Known rows, with every step that occurs:
bugez, lifa, lofaf, rovode: [-13  15  -2 -27  12  15  -2  20  -3  11  -4  -5  15   7   5  13   7 -14
 -17  11   0  12   7 -21]
rimi, lifa, bugez, rovode, gitaz: [-20   7 -15 -20  24   7   0  21  -7   7  -1   0  28  -8 -11  11   1 -13
 -14   0  -2  13  11 -26]
rovode, gitaz, lifa, tidet: [-30   5  -3   0  14  80 -10  18  10  19   7  -2  10 -18   2  13   5  -9
 -21   4   7  20  12 -23]
tidet, lifa, zatep, rovode: [-18  26  -9   5  22  23 -17  10  -8   4  11  -7  33  27  -1  15  12   2
   5  14   4  14   3 -25]
lifa, bugez: [-11   5 -18   2  20  -3  -4  10  -6  11  12  -1  34 -10  -5  12  -5 -12
 -16 -21   1  15  12 -29]
bugez, lifa, zatep, rovode, gitaz: [-12  15  -7 -14   4  45  -2  25  -1   8  -1  -1   6  18   8   8   7  -7
 -13  22  -1   9   3 -19]
nikob, lifa: [-20  27   9 -10  11  28  -7   8   2  18  12  -8  22  -6  -4  15  -1   2
 -16  26   2  15  13 -26]
lifa, lofaf, rovode: [-21  16 -12 -16  17 -11 -11  10  -8  19   2 -11  25   4  -1  17   9  -7
 -12 -11   0  22  10 -30]
rovode, bugez, lifa, zatep: [-20  11  -2  -9   7  24   3  19  -3  -2   3  -1  15   5  29   9  -8  -8
 -22  11   0   5   4 -21]
zatep, rovode, gitaz, lifa, bugez: [-14   1 -13  -2   2  30  -4  14  -2  17  16   2   5  10   9  14   6  -7
 -12   0   1  22   8 -24]
lofaf, rovode: [-12  15  -7  -2  -3 -14 -12  10  -9  16   9  -5  21  15 -13  17  10   0
 -15  10   0  22  16 -27]
tidet, lifa: [-17  21   3   5  18  28 -13   8  -5   5  17  -6  36   7  -6  18   9  -2
  -4  17   7  11   5 -27]
gitaz, lifa, bugez, rovode: [-16   1 -15   4  29  26  -2  15  -2  13   1   2  32  -6   6   8   0 -17
 -15 -21   7  19  22 -19]
nikob, lifa, zatep, rovode, bugez: [-23  28  -2  -9  14  17  -9   9  -3  13   5  -7  16  14  11  13  -2   5
 -10  21  -2  16  10 -22]
lofaf, rovode, bugez, lifa: [-14   9  -2  -9  -6 -16  -2  12  -8   6   3  -1  11  18  14  17   0  -4
 -22  17  -2  14  12 -20]
gitaz, rovode, lofaf: [-20  15  -1  -7 -10  32 -12   3   2  15   6  -8  16  -5  18  14   4  -8
 -10  15   3  13   8 -33]
gitaz, lifa, bugez, rovode, lofaf: [-16   2 -14  -1  27  29  -4  12   0  14  -1   2  24  -5  14  10  -1 -17
 -18 -21   5  18  19 -19]
rimi, lifa: [-21  18  -2 -26  17  24  -6  20  -7   9  12  -3  41  -6 -30   7   7  -9
 -12  20   2  13   7 -29]
zatep, rovode: [ -9  13 -12 -11  -5   7  -5  12  -6  15  20  -5  13  17 -10   9   8  -7
  -4   6  -2  21   5 -35]
gitaz, rovode, bugez: [-24   8  -1   6  -8  20  -4   7  -4   5   9  -6  26  -7  24  11  -3  -8
 -10  11   7  11  13 -28]
nikob, lifa, lofaf: [-25  28   5 -19  24  21  -8   7   1  20   6 -12  23 -10   4  17   0  -2
 -14  12   1  17  10 -27]
rovode, bugez, lifa, lofaf: [-21   8   0 -19   9  16   6  17  -3   2   4  -3  14  -4  33  12  -9 -13
 -23   4   0   6   2 -23]
tidet, lifa, zatep, rovode, bugez: [-20  23  -7   5  21  17 -15   9  -9   0  10  -6  30  28  11  16   8   2
   3  13   3  12   2 -24]
bugez, rovode, gitaz, lifa, zatep: [-24   9 -13   4   8  45   1  24   1  16  -7  -5  -2  -1  18  11   9  -7
 -12  -1   1  19  15 -26]
rimi, lifa, bugez, rovode: [-19  10 -15 -23  26  -4  -1  19  -9   6   0   0  35  -6 -18   9   1 -15
 -11  -2  -1  13  12 -28]

Rows:
[-15  17 -12 -19  -3  13  -1  14   1  17  -5  -8  -8   1  17  13   5 -10
 -12  -1  -7  17   7 -39] => bugez, rovode, lofaf
[-25  19  -8 -35  26  -1 -10  17 -10  12   2  -7  38   2 -22  12   9 -10
 -11   9  -1  17   8 -27] => rimi, lifa, lofaf, rovode
[-10   8  -6 -18  -8   4   4  14  -6   5  14  -1   3  20  17  10  -1 -10
 -12  13  -4  14   2 -27] => zatep, rovode, bugez, lifa
[-24  10  -1   1  -5  29  -2  12  -3   1   0  -4  22   0  30   9  -3 -10
 -10  17   6   7  12 -22] => gitaz, rovode, bugez, lifa, zatep
[-14  19  -4 -14  12  44  -3  25  -1   6  -2  -3  20   9   1   5   5  -8
 -15  17   2   7   6 -21] => bugez, lifa, zatep
[-10  18  -8 -17   7  36  -3  24  -3   6   0  -2  13  21   1   5   6  -9
 -10  19  -1  10   5 -21] => bugez, lifa, zatep, rovode
[-19  17 -19   0   6  29 -12  18  -5  14   7  -6  13  20   3   9   9   3
  -5   3  -2  19   4 -29] => lifa, zatep, rovode, gitaz
[-15  15   0 -27  16  35   1  22   1  10   0  -5  18  -3   6  10   4 -16
 -17   9   1   9   4 -24] => bugez, lifa, lofaf
[-11   6 -23  -8  15 -12  -1  10  -3  12  -4  -2  10  -5  16  14  -5 -15
 -15 -25  -5  15  10 -33] => lifa, bugez, rovode, lofaf
[-19   6 -11  -8   2  45  -8  15   3  18  14  -2   0   9   0  11   8  -9
 -10   6   1  24   8 -27] => zatep, rovode, gitaz, lifa, tidet
[-27   4  -3   1  17  67  -6  19   4  21   9  -3  14 -17  18  16   7  -5
 -22   0   7  19   9 -21] => rovode, gitaz, lifa, lofaf
[-17  11 -10  10  24  10  -6  10  -5   4   4  -3  23   4  13  22   4  -6
  -4  -1   3  11   8 -23] => tidet, lifa, bugez, rovode, gitaz
[-24  28   4 -19  20   1 -10   5  -3  21   2 -11  20   1   4  20   3   1
 -14  15   0  19  13 -23] => nikob, lifa, lofaf, rovode
[-17   9  -6   3  -8   4 -10  13  -5  18   8  -3   6   9   0  21  10   3
 -20  16  -1  22  13 -25] => lofaf, rovode, gitaz
[-18   7   3 -12   1  21   7  18  -2   0   8   0  13  -2  27  11  -9 -11
 -25  13   0   5   4 -23] => rovode, bugez, lifa
[-24  13 -11 -14  13   1 -11  12  -6  21   2 -10  14   1   9  20   9  -4
 -15  -7  -1  23   8 -28] => lifa, lofaf, rovode, gitaz
[-15  12  -6  -7  -2 -15  -5  13  -9   5  -1  -2  12  23  16  16   1  -2
 -20  15  -2  14  12 -18] => lofaf, rovode, bugez, lifa, zatep
[-14   9  -8 -24  -3  10   1  14  -2   5  10  -2   1  17  10   8  -2 -14
 -10   9  -4  15   3 -29] => zatep, rovode, bugez, lifa, tidet
[-18  16  -1 -29  13  52  -4  22   8   7  -3  -4  12  -7 -17   4   2 -21
 -15  13   2  10   8 -26] => bugez, lifa, tidet
[-18  11 -15 -29  25  -2  -2  17  -6   8  -2   0  29  -5  -9  11   0 -15
 -14  -1  -4  12   8 -28] => rimi, lifa, bugez, rovode, lofaf
[-22  22 -13 -26  22  18 -11  21 -10   8   5  -4  37  15 -25   5   9  -5
  -4  15  -1  16   6 -27] => rimi, lifa, zatep, rovode
[-14   0 -23   4  14  -1   3  16  -3  12  -1  -1   9 -10  14  15  -3 -12
 -15 -23  -2  16  13 -29] => lifa, bugez, rovode, gitaz
[-25  25   4 -16  18  12  -9   7   0  22   1 -10  13  -2  10  22   2   3
 -17  18  -1  20  12 -22] => nikob, lifa, lofaf, rovode, gitaz
[-15  12  -1 -25   9  24  -1  21  -1  12  -4  -4   8   4  12  15   7 -12
 -20  14   0  12   6 -19] => bugez, lifa, lofaf, rovode, gitaz
[-23  20  -1  -4  26  -3 -14   5  -9   5   6  -9  32  14  14  24   8  -3
  -4   5   4  14   5 -23] => tidet, lifa, lofaf, rovode, bugez
[-22  10 -12   2  24  43 -10  15  -4  11   6  -1  31  15  10   5   4  -7
 -11  -5   7  20  15 -17] => gitaz, lifa, zatep, rovode, bugez
[-27   7  -6  11  14  77  -9  21   4  18   8  -1  16  -7  15  13   7   0
 -21   6   7  18  11 -19] => rovode, gitaz, lifa, zatep
[-13   8  -8 -23  -1   1   4  14  -6   6  12  -2   4  18  22  10  -1 -12
 -11   6  -4  14   1 -28] => zatep, rovode, bugez, lifa, lofaf
[-26   7 -12  -4   8  48   0  23   6  17  -8  -6  -6  -8  10  11   7 -12
 -12  -4   1  21  16 -29] => bugez, rovode, gitaz, lifa, tidet
[-23  20  -1  -2  24  11 -15   7  -7  10   6  -9  27  12  10  26  12  -1
  -5   9   4  16   5 -23] => tidet, lifa, lofaf, rovode, gitaz
[-24  13 -11 -17  16 -19  -8   9  -9  14   2 -10  22   4  15  18   3  -7
 -16 -12  -1  20   8 -29] => lifa, lofaf, rovode, bugez
[-23  13  -9   6  29  58 -14  17  -1  14   5  -2  40   4  -3   5   7  -6
 -13  -4  10  19  17 -18] => gitaz, lifa, zatep
[-15  14 -11   8  27  -1  -7   8  -7   3   5  -4  31   6   6  20   4  -8
  -2  -5   3  11  10 -25] => tidet, lifa, bugez, rovode
